Each row was made from one small tree. The marks that hang from a mark follow it in brackets, in alphabetical order. Every link used is in the known rows. Write each row's tree.
Known rows:
sisir{dumisi{gigas}}: [  5 -22   5 -11  27 -14   8   2  18  -9 -73   6  48  -3   9 -39  13   2
  42 -18   5 -31 -16]
sisir{dumisi{gabef gigas}}: [ 21 -40  -7 -12  26 -45  18 -14   7 -15 -60  22  43   9  -1 -67  12  -9
  22  -3  20 -33 -18]
gabef{sivu{bepa}}: [ -7 -11  16   9  16 -23 -18 -22   5   7  11 -11  13  -9   4  22   0  10
  25 -24  16   3 -10]
sisir{dumisi{bepa gabef{sivu} gigas}}: [  4 -42  34  -3  36 -83   8 -49   2 -27 -37  32  37  23  -8 -76   2  -4
  43   4  24 -33 -21]
bepa{dumisi{gabef} gigas}: [ -6 -48  30 -20  37 -18   1 -28  33   0 -54  36  43  -5 -16 -60  28 -34
  18  20  35 -22 -10]
sisir{dumisi{gabef{bepa}}}: [ 17 -21 -11   2  15 -42   6  -3  10 -16  -9  22  28 -13   7 -67  18   7
  36  11 -30 -27 -17]
gigas{bepa dumisi{gabef{sivu}}}: [ 62 -38   3  -2  36 -60  16 -36 -11 -40 -18  42   7  17 -14 -65  12 -16
  16  19 -11  -1 -20]
sivu{bepa dumisi gabef}: [-19  13 -12  16  20 -58 -39 -27  25  -5  18 -39  -7 -47 -11  15   8   4
  18 -26  22  -5 -16]
bepa{dumisi{gabef{sivu}} gigas}: [-12 -59  48 -17  48 -27  -7 -54  25   3 -59  46  38   8  -9 -77  17 -24
  20  23  46 -26  -9]
sisir{dumisi}: [ -8 -14  -4 -14  25   2   3   9  16 -14 -32   5  37 -19   5 -19  10  11
  36  -8  -5 -13  -6]
sisir{dumisi{bepa}}: [-23  -8  15  -8  23 -28  -6  -5  19 -30  -8  12  31 -14  -4  -6   9   5
  53  -3 -12  -6  -8]
gigas{dumisi{gabef}}: [ 40 -27 -19  -5  27 -32   4  -1   4 -29 -27  25  12   8 -16 -59   8 -21
   4  19  13   0 -12]
sivu{gabef}: [ -5  -6 -34  -3  11 -36  -5  -6  29 -11 -20 -26  12 -17 -20   4   1   4
   0   0   5  -2  -8]
sivu{gabef{gigas}}: [ -5 -12 -43   5  23 -50  -7  -7  26  -2 -53 -23  25 -21 -30 -12  -4   5
   1 -16  19 -19 -15]
gabef{bepa}: [ 17  11 -11  10   5 -20  -5  14  22   0  -1  -9  19 -12  12 -10  11   6
  27  -2 -33  -9 -14]
gabef{sivu{dumisi}}: [ -4   3  24   4  38 -34 -21 -29  10  -2 -11  -2   3 -14  12 -22  -7   7
  12   7  27  -8 -12]
sivu{gabef{bepa gigas{dumisi}}}: [ 22  -9 -37  25  29 -58 -17   4  22 -15 -75  -6  16 -24 -20 -50  11   6
  36 -21 -10 -31 -25]
gigas{bepa}: [ 33  -2 -11  -6  13 -27  15  -3  16 -20   3   0  22  -8  -4  17  15  -8
  19  -1 -36   4 -16]
bepa{dumisi{gabef{sivu} gigas}}: [ 18 -50  33  -7  36 -59  -1 -52  21   9 -84  36  29  24   2 -75   4 -23
  16  10  54 -35 -18]
gigas{dumisi}: [ 22 -11  -6  -1  27  -3  -4  13  13 -22 -42   9  17   0  -6 -29   8 -10
  21   1  -1   4 -11]
gigas{bepa{dumisi{gabef}}}: [ 32 -33   8 -11  20 -50   8 -38  28 -17 -19  39  23  -4  -8 -40  26 -29
  20  18 -11 -11 -17]
gabef{gigas}: [  7  -9 -20   4  25 -22  -2   8  18   5 -46 -11  34 -12  -9  -5  -4  -3
   7 -17  13 -14 -15]
sivu{dumisi}: [  3  12   1   2  29 -23 -17  -8  23  -8  -8 -11  10 -24   5  -9   2  -3
  10   2  12  -4 -13]
bepa{gigas{dumisi{gabef}}}: [ 23 -41   5 -14  43 -19   9  -6   8 -24 -51  35  33   7 -24 -71  24 -32
  10  17  21  -9 -13]

Which tree is each row?
[ -7 -16  24  -5  30 -48   3 -10  21 -25 -55   9  47   4  -1 -22  13  -3
  61 -17  -1 -25 -18] -> sisir{dumisi{bepa gigas}}
[ -4 -15  23   1  38 -47 -23 -35  10  -2  10   5  20 -23  -5 -27  26 -23
  14  -4  39 -15 -18] -> sivu{bepa{gigas} dumisi{gabef}}
[-30 -17  -3  -1  23 -25 -17 -19  31  -2 -11 -27  29 -27 -24  16  24  -6
  24 -26  19  -9 -12] -> sivu{bepa{gigas} gabef}
[ 44 -27   3  14  28 -55  -1 -23  -4 -17 -24  34   5  14   2 -89   7  -2
  25  15  -7 -15 -20] -> gigas{dumisi{gabef{bepa sivu}}}
[ 25 -35  13   8  20 -69  -2 -45  -4   6 -17   2  19  19  -2 -36   5  -9
  13 -19  44 -19 -22] -> dumisi{gabef{sivu{bepa}} gigas}
[ 30 -28  -5   2  19 -59  13  -9  12  -9 -54  24  44   4   9 -83  21   0
  42  -4 -15 -45 -27] -> sisir{dumisi{gabef{bepa} gigas}}
[ 34 -40   3  -2  35 -41   2 -26  -7 -25 -34  30   5  20 -11 -76  -2 -11
   6  22  22  -3 -11] -> gigas{dumisi{gabef{sivu}}}
[ 34 -16 -30  19  15 -66   2  -5  13   2 -19  12  26  -6  -4 -51   7  -5
   6  -2  -7 -29 -25] -> dumisi{gabef{bepa gigas}}
[ 15 -23   2   1  19 -33  10  -4  20  -3  -9  21  36  -1  -7 -57  29 -15
  15  13 -14 -22 -20] -> dumisi{gabef{bepa{gigas}}}
[ -5 -47  32  -4  39 -39   7 -30   4  -6 -26  37  45  -3   7 -90  25   6
  46  12 -10 -40 -18] -> sisir{dumisi{gabef{bepa{gigas} sivu}}}
[-24  10  -9  17  39 -96 -34 -33  34 -18 -25 -23   9 -32 -30 -12  -4  -2
  20 -14  28 -18 -21] -> sivu{dumisi{bepa} gabef{gigas}}
[ 13  18 -11  23  23 -78 -21 -23  34  -4 -48 -26  10 -22   1 -41  11   3
  29 -15   5 -40 -31] -> sivu{dumisi{gigas} gabef{bepa}}
[ 26 -17   5   0  19 -80  11 -27  14 -22 -19  14  27  23 -22 -40   8 -28
  16   6  19 -12 -21] -> dumisi{bepa gabef gigas}
[-28 -27  -9  12  27 -52 -38 -32  43  14 -62 -20  22 -42 -22   6  13  -4
  35 -39  39 -28 -18] -> sivu{bepa{dumisi} gabef{gigas}}
[ 14 -14  19   4  35  -1  -5  14  22 -14 -49  17  38  -3  -2 -46  32 -13
  49  -3 -21 -16 -18] -> gabef{bepa{gigas{dumisi}}}
[ 19   7  31  23  35 -61 -19 -30  14  11 -41  -2  16   1  27 -46   4   7
  36 -14   8 -38 -29] -> gabef{bepa sivu{dumisi{gigas}}}
[ 46 -18 -13   4  40 -37   1   3   6 -28 -63  13  30 -10 -17 -20  18 -15
  33 -19 -17  -9 -26] -> gabef{gigas{bepa dumisi}}
[ 10 -48  22   0  29 -65   0 -45  -7  -4 -34  14  32   6   2 -61   9   4
  41 -23  36 -33 -21] -> sisir{dumisi{gabef{sivu{bepa}} gigas}}
[ 12 -10   3  23  27 -44 -12 -11  10  16 -33   0  26  -3  11 -29  -3  17
  30 -16  -6 -30 -22] -> gabef{bepa gigas sivu}
[ 10 -39  -3  14  28 -70 -11 -39  -7  11 -10   2  15  -6 -11 -30  -4  -1
   6 -22  42 -17 -20] -> dumisi{gabef{gigas sivu{bepa}}}
[  5 -44   6 -13  32 -38   8 -33  -2 -18 -21  31  26  -1   3 -69   1   9
  17  16  14 -20  -9] -> sisir{dumisi{gabef{sivu}}}
[  0 -36  11  -7  29 -29  10 -11  16 -16 -27  33  50 -12   2 -80  34  -3
  43  15 -20 -36 -19] -> sisir{dumisi{gabef{bepa{gigas}}}}
[ -3   3  49  13  43 -79 -19 -45  13 -11 -30  -1  15   7   2 -28  -4  -9
  34  -7  32 -20 -23] -> gabef{sivu{dumisi{bepa gigas}}}
[-15 -45  32  -9  32 -23 -17 -39  29   8 -27  23  37 -14 -10 -26  36 -34
  32  -4  37 -20 -14] -> sivu{bepa{dumisi{gabef} gigas}}
[ 12  -5  30   5  43 -50 -14 -34  11   3 -56  -4  17   0  14 -37  -6   0
  17  -8  39 -26 -22] -> gabef{sivu{dumisi{gigas}}}
[ 15 -31   6   8  50 -27 -13 -11   0  -8 -79  14  24   0  -6 -43  -7   0
  23 -17  29 -16 -18] -> gabef{gigas{dumisi} sivu}
[ 65 -22 -15  -6  15 -71  29 -23   8 -23 -30  21  30  17 -13 -38  20 -27
   6   3 -11 -17 -28] -> dumisi{gabef gigas{bepa}}
[ 12 -32  10   4  23 -49   2 -28   1 -10  -6  29  24   0  13 -82   9  17
  38  12 -16 -31 -17] -> sisir{dumisi{gabef{bepa sivu}}}
[ 28 -17  -2  11  12 -58   3 -25   5   0  12  19  10  12   6 -58   2   3
   9  17 -10 -17 -17] -> dumisi{gabef{bepa sivu}}
[ 65 -29 -17  -5  26 -50  21 -13   1 -45 -18  34  12   6 -20 -48  21 -25
  15  15 -21   3 -21] -> gigas{bepa dumisi{gabef}}
[ -4 -28  18 -10  26 -54  10 -25  19 -24   4  21  36   8 -31 -39  19 -30
  17  20   9  -6 -12] -> dumisi{bepa{gigas} gabef}
[ 19 -11  23  10  20 -30 -11  -9  42  14 -82  11  35  -1  19 -32  24 -13
  53 -13  -4 -39 -23] -> gabef{bepa{dumisi{gigas}}}
